Every row comes from one small tree of marks. The marks that hang from a mark follow it in brackets, in alphabetical order. Every link used is in the known rows. Which tree was each row made from?
In the rows, 128 means zero.
Known rows:
tege{lifal}: [146  65 125 148 147 142 138 145 133  89 140 128  91  93 147  90 130 164
 105 110 120 126 127 146 111 124  88  90  95 128 116 111 120  65 119 143
  84 133 127 128 149 180 147 101 178 116 181  75 167 150 138 128 170  78
 122 124 153 163  95 112 133 101 125 145 138 140 143]
rima{kesug{dogugim{rulo} vuzez}}: [132 122 110 156 107 141 109 141  87 110 194 149  92  83 146  66 138 146
 100 105 156 116 152 106 107 134 116  85 114  71 123 126 119 109 167 128
  88 147 163 177 121 153 128 111 139 148 200  66 155 169 106 149 144  74
 159 107 136 156 160 108 121 102  79 122 109 149 121]
tege{kesug}: [143 101 127 146 132 160 132 162 120  89 152 148 101  89 126  78 123 155
 109 110 122 145 122 122 100 125  90  87  98 123 107 105 138  75 139 127
  72 133 152 128 133 158 141  99 144 113 194  90 171 152 123 127 148 100
 109  98 154 157 106 101 132 111 115 152 134 143 145]
mubo{tizop}: [146 108 158 163 148 130 145 142 143  55 162 157  99  73 132  64 112 155
 129  94 124 139 142 142 124 108  90  93  75 133 105 109 132  89 153 124
  66 125 142 110 117 173 158  95 165 112 190  87 160 159 137 132 155 125
  96 116 171 153 115 118 116 116 111 143 115 122 147]
kesug{dogugim{rulo} rima vuzez{nedoz{lifal tege}}}: [107  97 113 129 121 123 135 104 109 148 161 119 100 119 179 120 150 141
  87 114 179  87 162 118  89 109 133  88 173  77 152 120 146  98 135 127
  72 144 181 170 128 146 166 141 139 149 191  79 144 160 101 159 139  71
 201 140 157 167 188 165 105  71  76 139 134 134 129]
piroses{tizop}: [140  99 135 145 159 119 128 157 128  66 180 138 101  86 145  68 107 160
 122  87 130 143 129 143 111 110  86  80  57 142 114  97 132  82 132 133
  69 128 145 134 126 176 163  96 169 112 194  92 181 163 109 126 150 104
 107 129 162 155  87 110 134 107 103 165 126 126 151]
rima{kesug{vuzez{dogugim{rulo} nedoz{tege{lifal}}}}}: [128  96  96 111 118 139 104 133 109 139 148 125  83  72 176  97 175 171
  95 132 184  96 178 124  87 119 130  85 174  87 151 131 123  88 111 118
  72 129 145 180 128 145 136 137 100 163 159  55 153 152  99 130 145  55
 152 139 135 191 178 145  90  77  84 119  88 126 144]
lifal{nedoz{vuzez} tege{kesug{dogugim{rulo}}}}: [ 82 109 104 134 170 144 110 161 126 132 181 142 113  93 163  92 158 145
  91 139 169 106 120 125 105 160 137  90 164  63 111 132 142  71 149  69
  53 146 158 157 128 139 125  81 108 130 192  69 122 141  99 144 127  66
 159 160 117 156 137 146 139 111  99 141 134 159 176]
tege{kesug{dogugim{rulo} rima} lifal nedoz{vuzez}}: [112  88  88 150 150 158 136 139 117 160 159 115  87 107 152 153 169 133
  59 115 158 107 112 118  82 148 106  74 174  85 101 131 155  80 144 125
  88 140 160 170 183 149 113 114 126 126 174  61 170 157 134 140 152  33
 199 136 138 187 140 128 124  86  90 128 156 160 113]
mubo{piroses tizop{rulo}}: [152 124 154 173 145 149 151 140 155 101 191 143  98  78 136  82 100 154
 126  87 106 123 135 118 116 119  70 105  70 132 115 116 146  76 178  98
  67 132 140 126 121 173 135  89 160 105 179  89 153 162 145 152 168 124
  86 129 182 162 119 115 101 109 126 143 137 114 159]
tege{kesug{dogugim{rulo} rima vuzez} lifal nedoz}: [124 110  96 149 127 158 123 132 103 152 158 117  91 102 137 150 168 144
  69 115 159  98 113 106  64 129  99  71 167  88 108 138 167  94 140 151
 107 146 158 171 175 144 114 123 111 121 176  67 182 172 129 151 150  28
 205 127 139 177 161 123 107  77  75 118 158 154 102]
rima{kesug}: [153  99 118 151 118 146 127 155 118  70 171 146  92  85 139  65 114 161
 111 103 127 144 137 124 106 119 108  85  89 117 127 103 109  83 121 126
  81 134 148 130 125 173 149 104 165 124 201  87 172 152 119 125 157 104
 106  87 147 147 113 103 134 111 108 138 115 134 137]
kesug{dogugim{rulo} vuzez{nedoz{lifal}}}: [117  97 129 128 126 125 127 113 110 138 148 122  86 109 155  91 163 142
  95 114 169  90 154 135  90 124 125  78 144  78 132 125 116  95 152 119
  86 157 156 169 135 165 136 118 146 151 182  57 136 145 105 163 150  58
 173 139 139 179 149 144 109  82  84 148 130 152 131]
dogugim{rulo vuzez{nedoz{tege{kesug{rima} lifal}}}}: [120  81 104 127 143 150 130 127 122 162 140 131 107 106 157 127 166 148
  92 108 172 114 134 109  78 130  86  96 177  98 145 119 170  53 117 124
  59 122 160 168 160 150 117 119 113 116 183  77 165 149 118 133 147  70
 162 133 168 185 170 153  98  92  92 144 164 132 161]
lifal{nedoz{vuzez}}: [117  51 118 131 180 123 148 156 128  75 160 139  81 100 163  80 124 134
  82 116 136 118 130 148 106 142 135  86 126  97  91 114 120  87 124  77
  73 135 157 128 123 175 145  97 185 102 182  75 150 144 107 142 148  98
 106 139 142 159 119 136 150 111 129 166 154 157 165]
kesug{rima vuzez{dogugim{rulo} nedoz{tege}}}: [120 108 119 119 132 120 130 126 107 119 151 137  92 102 185  92 142 141
 105 120 169 101 180 127  91  99 141  83 162  93 144 126 165 101 133 102
  61 128 190 173 119 134 178 131 135 123 191  84 171 164  93 146 113  84
 167 147 163 163 211 150  79  75  73 151 124 122 147]
lifal{nedoz tege}: [115  89 127 125 173 127 132 154 145  70 158 142 108  99 172  73 116 167
 120 131 140 121 115 154 103 117 133  94 119 111 122 112 133  63 106  93
  72 141 140 103 109 164 162  79 166  97 197  95 152 139 104 141 141  89
 116 156 136 124 116 140 137 111 123 150 140 135 190]
mubo{tizop{rulo}}: [142 123 159 173 141 132 142 142 151  79 174 150 101  90 139  82 113 162
 120  93 118 121 131 133 121 108  79  90  89 122 119 111 135  85 152 115
  68 135 149 121 111 169 152  85 169  97 181  89 157 167 137 138 161 120
 111 126 169 166 113 126 103 110 107 146 120 112 150]
lifal{nedoz tege{kesug{rima vuzez{dogugim}}}}: [103 128 105 125 143 139  92 154 114 105 175 146 101  94 166 100 131 135
 104 147 161 111 136 115  82  97 136  81 162  82 112 144 178 109  99 124
  67 127 167 127 118 135 167 119 109 127 175  97 173 157  89 154 104  90
 160 143 135 133 174 144 106  92  92 135 144 136 156]
vuzez{nedoz{tege}}: [127  78 130 116 151 131 152 142 133  87 130 134  95 100 164  84 132 171
 116 117 146 130 144 152  93 105 133  92 126 121 141 100 127  71 108  99
  73 123 160 129 116 157 171  98 158 111 193  91 161 139 113 125 151 101
 107 128 151 154 131 132 124  96 111 161 128 123 166]
vuzez{dogugim nedoz{lifal{tege}}}: [110 101 121 106 139 121 123 132 144 113 131 126  97 100 182  85 139 165
 125 141 165 117 158 168 102  98 134  84 149 111 145 119 115  64  91 118
  53 139 135 118 120 169 183 113 140 154 172  82 147 121 108 136 126  77
 135 153 129 159 108 153 115  84 107 151 104 124 161]
palu{norur piroses{tizop{mubo}}}: [149  95 125 139 154 141 148 173 135  79 203 104  99  73 144  56  96 130
 137 104 127 108 126 117 122 112  75  77   4 169 113 110 125  46 166  60
  56 116 131 143 154 183 178  83 138  93 193 118 165 151 112 119 117  87
 124 128 140 129  83  97 135 110 131 170 174 142 148]
tizop{mubo}: [150  97 141 144 141 128 161 170 132  74 153 129  93 107 150  63 115 138
 130 112 111 123 122 150 137 102 100  91  72 130 104 112 128  43 161  96
  80 126 147 129 124 178 159  97 166  95 200 101 161 146 125 126 142 107
 120 112 139 152 110 108 131 115 121 173 161 146 158]
nedoz{tege}: [132  73 126 135 148 132 156 152 128  78 152 145 107  92 170  80 113 172
 118 106 129 135 141 137 117 121 106  98 110 121 126 100 132  66 127 113
  63 127 158 127 111 157 170  98 167 113 201  96 160 154 122 121 147 108
 104 117 159 147 121 123 141 105 117 150 121 130 158]
palu{norur}: [144  83 134 142 138 145 149 146 125  70 160 131 101  80 156  67 111 155
 125 105 120 126 136 133 112 130 101  83  74 138 113 109 110  73 146 102
  73 144 153 129 152 176 167  77 169  98 202  82 174 139 125 115 135  93
 117 120 151 126 114 101 141 101 132 153 133 153 149]
vuzez{dogugim{rulo} nedoz{lifal}}: [128  92 133 122 133 128 136 122 134 126 126 124  87  98 175  76 142 153
 110 123 164 108 159 158  99 119 122  78 129 117 143 113 107  68 133  95
  55 156 149 144 144 167 160 112 153 145 183  70 145 131 112 143 135  65
 146 148 147 173 133 145  96  84 100 168 104 130 148]
lifal{nedoz}: [132  78 133 134 168 132 143 150 132  63 148 135  92  96 154  66 113 152
 108 119 131 127 120 150  93 121 131  84  94 118 113 108 121  77 117  90
  82 144 148 102 129 172 154  85 183  94 195  90 163 142 116 142 149  88
 110 135 152 135 117 125 131 105 128 160 145 141 165]
nedoz{lifal}: [140  65 127 143 135 133 151 135 134  93 149 133  96 106 156  83 116 156
 104 102 127 127 131 145 112 122  92  91 102 124 115  99 113  63 129 137
  68 149 141 120 130 184 158 116 181 130 189  83 152 146 130 136 156  95
 121 110 157 161  94 128 143 101 123 153 134 142 140]

Write each row's tree:
[107  70 116 120 178 121 129 157 120  84 157 136  76  87 180  69 126 125
  93 130 151 120 151 155 112 131 150  76 129  93  81 129 119  93 117  70
  60 132 158 130 131 169 163 102 170 127 169  75 147 138 108 142 124  90
 116 152 132 157 128 135 136 103 123 167 128 151 155] | lifal{nedoz{vuzez{dogugim}}}
[108  97  95 154 137 153 114 132 104 169 169 135 122 104 157 118 146 138
  95 108 173 122 131  96  98 145  84 100 162  73 124 129 173  60 137 137
  51 130 159 169 163 148 128 114 113 136 190  82 160 161 131 144 136  55
 186 137 163 169 153 140 115  94  90 129 136 139 135] | nedoz{tege{kesug{dogugim{rulo vuzez} rima} lifal}}
[106  77 119 131 173 119 137 153 121 102 157 140  85  88 188  66 133 129
  92 125 154 107 151 151 114 152 143  78 132  91 100 129 124  79 149  48
  52 147 163 155 137 160 149  95 165 120 184  63 141 144 103 147 119  73
 133 164 141 165 152 140 122 103 107 169 120 151 165] | lifal{nedoz{vuzez{dogugim{rulo}}}}
[138  84 114 126 132 159 109 144 116 124 126 130  75  87 121 114 181 155
  91 125 146 110 132 125  73 107  98  81 142 105 112 125 143  94 115 153
 107 124 135 150 143 157 118 122 117 130 152  61 174 146 116 137 169  73
 134 117 141 195 134 122 112  89 108 143 160 154 140] | tege{kesug{vuzez{nedoz}} lifal}
[100 117  94 126 152 140 138 162 129 140 163 133 101 102 185 125 151 142
  87 126 153 116 132 126  98 139 115  78 197  95 105 132 172  72 133  92
  49 134 176 168 142 136 144 116 103 122 190  78 164 154 110 131 106  76
 170 145 131 174 160 142 117  96  76 139 139 138 150] | lifal{tege{kesug{rima} nedoz{vuzez{dogugim{rulo}}}}}
[ 99  98 100 128 139 140 120 159 133 157 165 143 110  92 182  97 156 154
  96 130 158 107 150 127 133 152  91  94 179  86 112 124 138  55 146 109
  24 143 148 166 121 148 133 126 103 168 175  64 121 142 106 132 118  82
 147 140 129 194 124 154 133 105  96 142 104 145 161] | nedoz{lifal{tege{kesug}} vuzez{dogugim{rulo}}}
[109  81  99 126 148 141 126 175 115 119 155 147  97  77 172  88 139 150
  97 128 152 135 160 120 124 139 116  93 159  96  90 122 148  82 130 101
  40 113 170 156 117 141 156 123 116 150 171  82 146 148 116 116 116 106
 110 121 138 181 134 126 140 102 111 153 106 139 146] | nedoz{tege{kesug} vuzez{dogugim}}
[ 90 119  91 140 152 144 137 150 123 146 179 129 109 112 165 132 153 143
  79 121 158 113 117 115  94 141 117  83 189  76 113 129 169  77 143 101
  69 140 177 166 144 133 132 101 110 117 200  80 157 156 114 141 127  62
 186 142 123 160 149 141 131  96  74 128 151 148 137] | lifal{tege{kesug{dogugim{rulo} rima} nedoz{vuzez}}}
[111  82 107 128 130 140 143 120 122 166 143 132 113 115 162 121 157 142
  88  98 174 113 137 104  84 133  92  96 185  95 147 107 160  54 123 109
  42 138 176 164 137 155 131 134 116 132 190  86 150 143 110 143 132  86
 161 119 169 182 166 167 104  90  90 157 160 132 158] | dogugim{rulo vuzez{nedoz{lifal tege{kesug{rima}}}}}
[113 102 101 121 105 133 117 119 107 149 168 126  96  90 168  98 164 167
  87 120 190  93 164 112  88 126 139  91 173  70 156 120 108  97 123 116
  78 146 160 174 109 152 136 136 111 175 179  64 132 149  98 148 150  67
 168 119 134 178 161 155 119  78  82 119  98 137 130] | rima{kesug{dogugim{rulo} vuzez{nedoz{lifal tege}}}}
[125 129 127 148 126 128 126 113 100 118 166 132  88 116 149  90 145 123
 101 114 161 103 155 123  90 106 137  75 130  81 134 129 148 117 160 120
  94 143 181 171 143 148 155 110 157 117 202  79 172 163  98 163 138  72
 190 134 157 151 190 131  88  81  68 150 148 146 127] | kesug{dogugim{rulo} rima vuzez{nedoz}}
[114  76 113 122 164 121 164 153 121 112 139 127  79  89 186  92 147 145
  85 110 145 114 146 157 107 151 123  71 155 103  88 126 125  71 145  67
  65 146 166 171 145 159 137 103 149 121 183  57 159 147 120 133 124  65
 132 150 133 182 137 127 123  97  92 162 125 143 142] | tege{nedoz{vuzez{dogugim{rulo}}}}
[119 116 121 116 135 149 126 150 124 133 130 139 105  82 164  82 154 169
 119 139 170 126 158 133  93 124 127  86 150 110 143 114 143  63 132  82
  49 132 169 154 130 129 151 102  98 134 187  84 151 135 105 123 123  75
 131 139 146 174 161 131  88  87  91 159  94 122 160] | vuzez{dogugim{rulo} nedoz{tege{kesug}}}
[ 98  87 107 113 169 117 153 161 134 118 148 129  96  92 200  93 148 159
 100 124 150 108 146 160 115 145 121  81 182  95 104 131 137  62 136  73
  52 140 157 167 123 149 143  92 130 124 188  61 148 146 112 130 115  67
 133 168 118 177 138 140 129 101  91 152 118 136 163] | lifal{tege{nedoz{vuzez{dogugim{rulo}}}}}
[138 102 125 134 131 125 134 128 109  82 151 136  73 111 145  95 131 127
 102 106 134 114 152 128  83  85 127  74 125 107 123 117 149 119 125 137
  97 125 174 149 132 161 163 126 177  99 188  89 190 159 103 150 144 105
 148 113 164 155 177 129 104  87  93 152 173 141 136] | kesug{rima vuzez{nedoz}}
[125 110 106 151 121 151 125 143 141 118 168 140 120 114 155 117 122 157
 106 117 134 127 117 109 104 110  87  97 142 114 134 107 159  62 112 159
  52 138 149 119 125 159 158 129 138 131 196 104 157 151 117 135 139 101
 155 106 156 148 114 146 132 100 105 129 145 136 147] | nedoz{lifal{tege{kesug{rima}}}}
[115  74 131 115 158 118 154 134 122 121 136 142 103 102 175  70 145 156
 115  99 161 120 149 140  98 138 109  96 153  96 138 109 140  58 136  76
  55 131 166 169 122 157 133  93 143 107 201  73 148 143 109 138 136  91
 114 145 160 170 163 147 113 100  96 168 142 128 181] | dogugim{rulo vuzez{nedoz{tege}}}
[131 113 139 126 144 128 134 135 125 104 129 132  89  94 166  58 140 151
 120 125 154 123 165 158 100 117 134  74 115 114 139 116 120  75 145  82
  63 144 159 147 142 155 162  89 155 119 191  74 162 138 107 137 131  69
 135 150 148 162 149 123  84  90  92 171 104 128 153] | vuzez{dogugim{rulo} nedoz}
[117 102 111 130 139 159 115 137 127 157 134 121 107  91 148 115 175 179
 100 136 179 115 133 128  81 137 119  90 151  94 152 118 136  59 128 111
  75 136 147 156 158 134 131  95  98 142 179  69 148 137 121 126 159  39
 166 147 141 181 133 135 102  82  96 132 108 135 145] | vuzez{nedoz{tege{kesug{dogugim{rulo}} lifal}}}
[116 111 104 154 138 158  98 131 103 144 175 127  95 103 141 125 161 128
  72 132 165  93 120 103  69 132 117  79 146  75 114 140 165 103 143 138
  94 148 157 154 167 144 124 117 123 120 175  72 162 164 112 164 145  35
 207 144 149 158 171 138 101  85  89 125 155 158 129] | tege{kesug{dogugim{rulo} rima vuzez} lifal{nedoz}}
[123  63 132 125 144 120 147 116 128 135 127 131  94 109 160  75 152 142
 103  93 159 107 142 143  94 141  96  88 145  98 132 110 122  58 141  99
  59 151 147 157 140 185 122 108 162 127 187  61 137 133 115 153 145  79
 132 138 158 181 129 152 116  98 101 172 154 145 163] | dogugim{rulo vuzez{nedoz{lifal}}}
[115  68 127 108 158 120 146 137 119 101 133 141  98  97 165  74 137 156
 117 103 158 133 147 142  97 119 117  96 147  98 126 113 136  69 104  95
  65 120 159 145 117 163 149 101 149 112 187  83 160 139 114 133 140 109
 100 135 154 161 136 141 126 101 111 165 148 131 171] | dogugim{vuzez{nedoz{tege}}}
[144 124 140 154 149 117 136 176 140  92 192 113 100 112 149  74 117 145
 129  92 121 112 108 146 130  96  70  79  52 133 120 109 140  49 156  86
  74 125 146 152 113 178 156  88 161  84 187 106 166 169 116 130 153 108
 134 137 140 174  88 121 118 108 100 180 161 124 163] | piroses{tizop{mubo rulo}}
[124 106 107 150 122 136 110 144  94 101 179 145  96  85 137  55 119 134
 114  99 160 144 143 118 109 133 116  88 106  72 108 129 110  88 125 126
  76 133 147 145 133 180 137  97 151 147 192  80 163 147 122 145 142  92
 132 107 137 141 114 105 142 109 101 133 119 147 120] | rima{kesug{dogugim{vuzez}}}
[130 106 112 121 100 131 109 123 108 131 154 129  75  79 165  80 162 148
  92 118 176  98 177 128  90 116 130  75 155  87 145 126 103 100 123 117
  70 149 153 170 126 165 135 144 125 172 171  57 148 145  95 146 134  69
 155 115 136 186 159 144  93  83  80 136 100 138 129] | rima{kesug{vuzez{dogugim{rulo} nedoz{lifal}}}}
[141  82 119 141 155 146 136 152 126  75 200 121 101  62 140  59  93 148
 123  96 133 121 139 107  96 128  74  74  17 166 121 101 122  72 144  88
  53 127 136 140 156 174 177  81 154 103 192 106 177 155 109 123 124  83
 110 133 160 125  81  93 139 103 135 159 149 139 136] | palu{norur piroses{tizop}}
[138 100 110 141 139 157 153 150 124  95 141 129  95 106 135 122 123 151
  90 104 128 139 104 123  73 112 104  71 134 129 107 108 159  79 109 130
  95 135 170 122 155 154 147 111 146  92 197 102 201 155 128 130 146  84
 143 100 153 148 130 108 120  93 101 144 172 137 121] | tege{kesug{rima} nedoz}
[104  81 104 123 139 146 136 137 111 147 134 121  96  98 137 115 148 142
  89 104 170 126 106 125  79 141 100  81 163  83  87 135 130  67 101 121
  82 153 146 138 158 175 115 114 115 148 168  74 162 131 141 151 141  58
 146 121 124 174  83 129 148  87 105 142 155 156 110] | tege{kesug{dogugim{vuzez}} nedoz{lifal}}
[ 90  92  89 134 159 144 121 152 112 119 183 137 102 103 163 121 126 128
  74 133 171 120 131 107  96 133 153  89 162  73  99 126 157  97 114  94
  64 123 185 134 135 140 160 117 132 126 183 100 152 147 109 143 130  91
 161 129 143 147 151 149 146  94 108 140 147 149 141] | lifal{nedoz{tege{kesug{dogugim rima}} vuzez}}
[127 103 123 127 115 121 130 109 110 134 147 126  81 113 176  98 149 127
  93 114 166  92 170 133  89 100 123  72 151  98 138 127 140 101 137 123
  68 147 172 167 142 162 164 146 152 142 178  73 161 154  99 161 124  73
 185 138 157 176 185 158  79  74  78 155 135 136 126] | kesug{rima vuzez{dogugim{rulo} nedoz{lifal}}}
[118 107 118 145 116 126 127 101 106 137 158 120  89 123 162 106 150 125
  87 109 167  91 155 128  87 106 130  74 147  80 141 125 135 107 148 132
  85 152 171 166 143 162 155 132 160 140 190  74 153 158 104 170 139  68
 204 129 152 162 171 153  97  76  77 143 146 148 115] | kesug{dogugim{rulo} rima vuzez{nedoz{lifal}}}
[111  56 125 113 151 117 158 118 128 145 126 132 107 107 182  89 153 159
 102  99 170 108 144 139  99 141  99 100 169  95 142 107 127  43 124  87
  48 143 157 160 122 172 129 114 142 133 191  69 132 135 112 142 140  85
 127 141 159 186 140 168 121  93 102 165 141 133 174] | dogugim{rulo vuzez{nedoz{lifal tege}}}
[103 103 118 134 144 121 137 114 106 135 159 135 108 115 175  87 134 131
 109 102 183 118 154 125  95 120 132  90 155  74 147 125 154  77 137  93
  58 132 184 168 140 150 160 101 148 118 210  90 157 149 109 152 126  78
 175 149 162 145 179 150 101  87  80 154 143 131 147] | kesug{dogugim{rulo vuzez{nedoz{tege}}} rima}
[146 110 131 154 156 140 133 154 137 110 211 123  99  89 149  79  94 159
 119  77 114 126 126 123 104 121  64  93  56 142 128 104 150  72 158  98
  69 134 143 148 124 175 141  88 165 105 186  93 167 171 120 146 167 108
  98 145 175 165  91 107 116 102 119 164 157 119 160] | mubo{piroses{tizop{rulo}}}
[104  48 100 120 147 118 147 150 124 121 153 133  93  90 201  96 132 150
  87 122 159 117 170 145 131 135 120  96 165  95 103 118 119  71 119 106
  33 125 158 147 114 167 175 144 151 168 169  75 129 143 119 127 126 102
 121 134 141 187 114 154 154  93 122 154  99 139 143] | nedoz{lifal tege vuzez{dogugim}}
[129 103 133 112 132 122 120 139 107  90 134 135  71  87 157  68 145 139
 113 128 153 115 170 151  92  93 140  72 126  99 111 130 132 114 120 112
  86 125 162 150 124 158 166 116 146 133 167  73 174 147 104 145 127  88
 125 135 138 166 155 121 100  83  93 162 126 140 133] | kesug{vuzez{dogugim nedoz}}
[120  72 114 102 144 129 113 140 116 121 123 120  77  81 178 105 164 167
 105 136 172 103 170 149  95  99 133  86 160  93 126 135 135  94  94 131
  80 115 144 154 128 152 164 130 127 151 148  64 168 145 110 131 142  71
 136 152 137 187 152 141 105  76 106 141 108 130 147] | kesug{vuzez{dogugim nedoz{tege{lifal}}}}
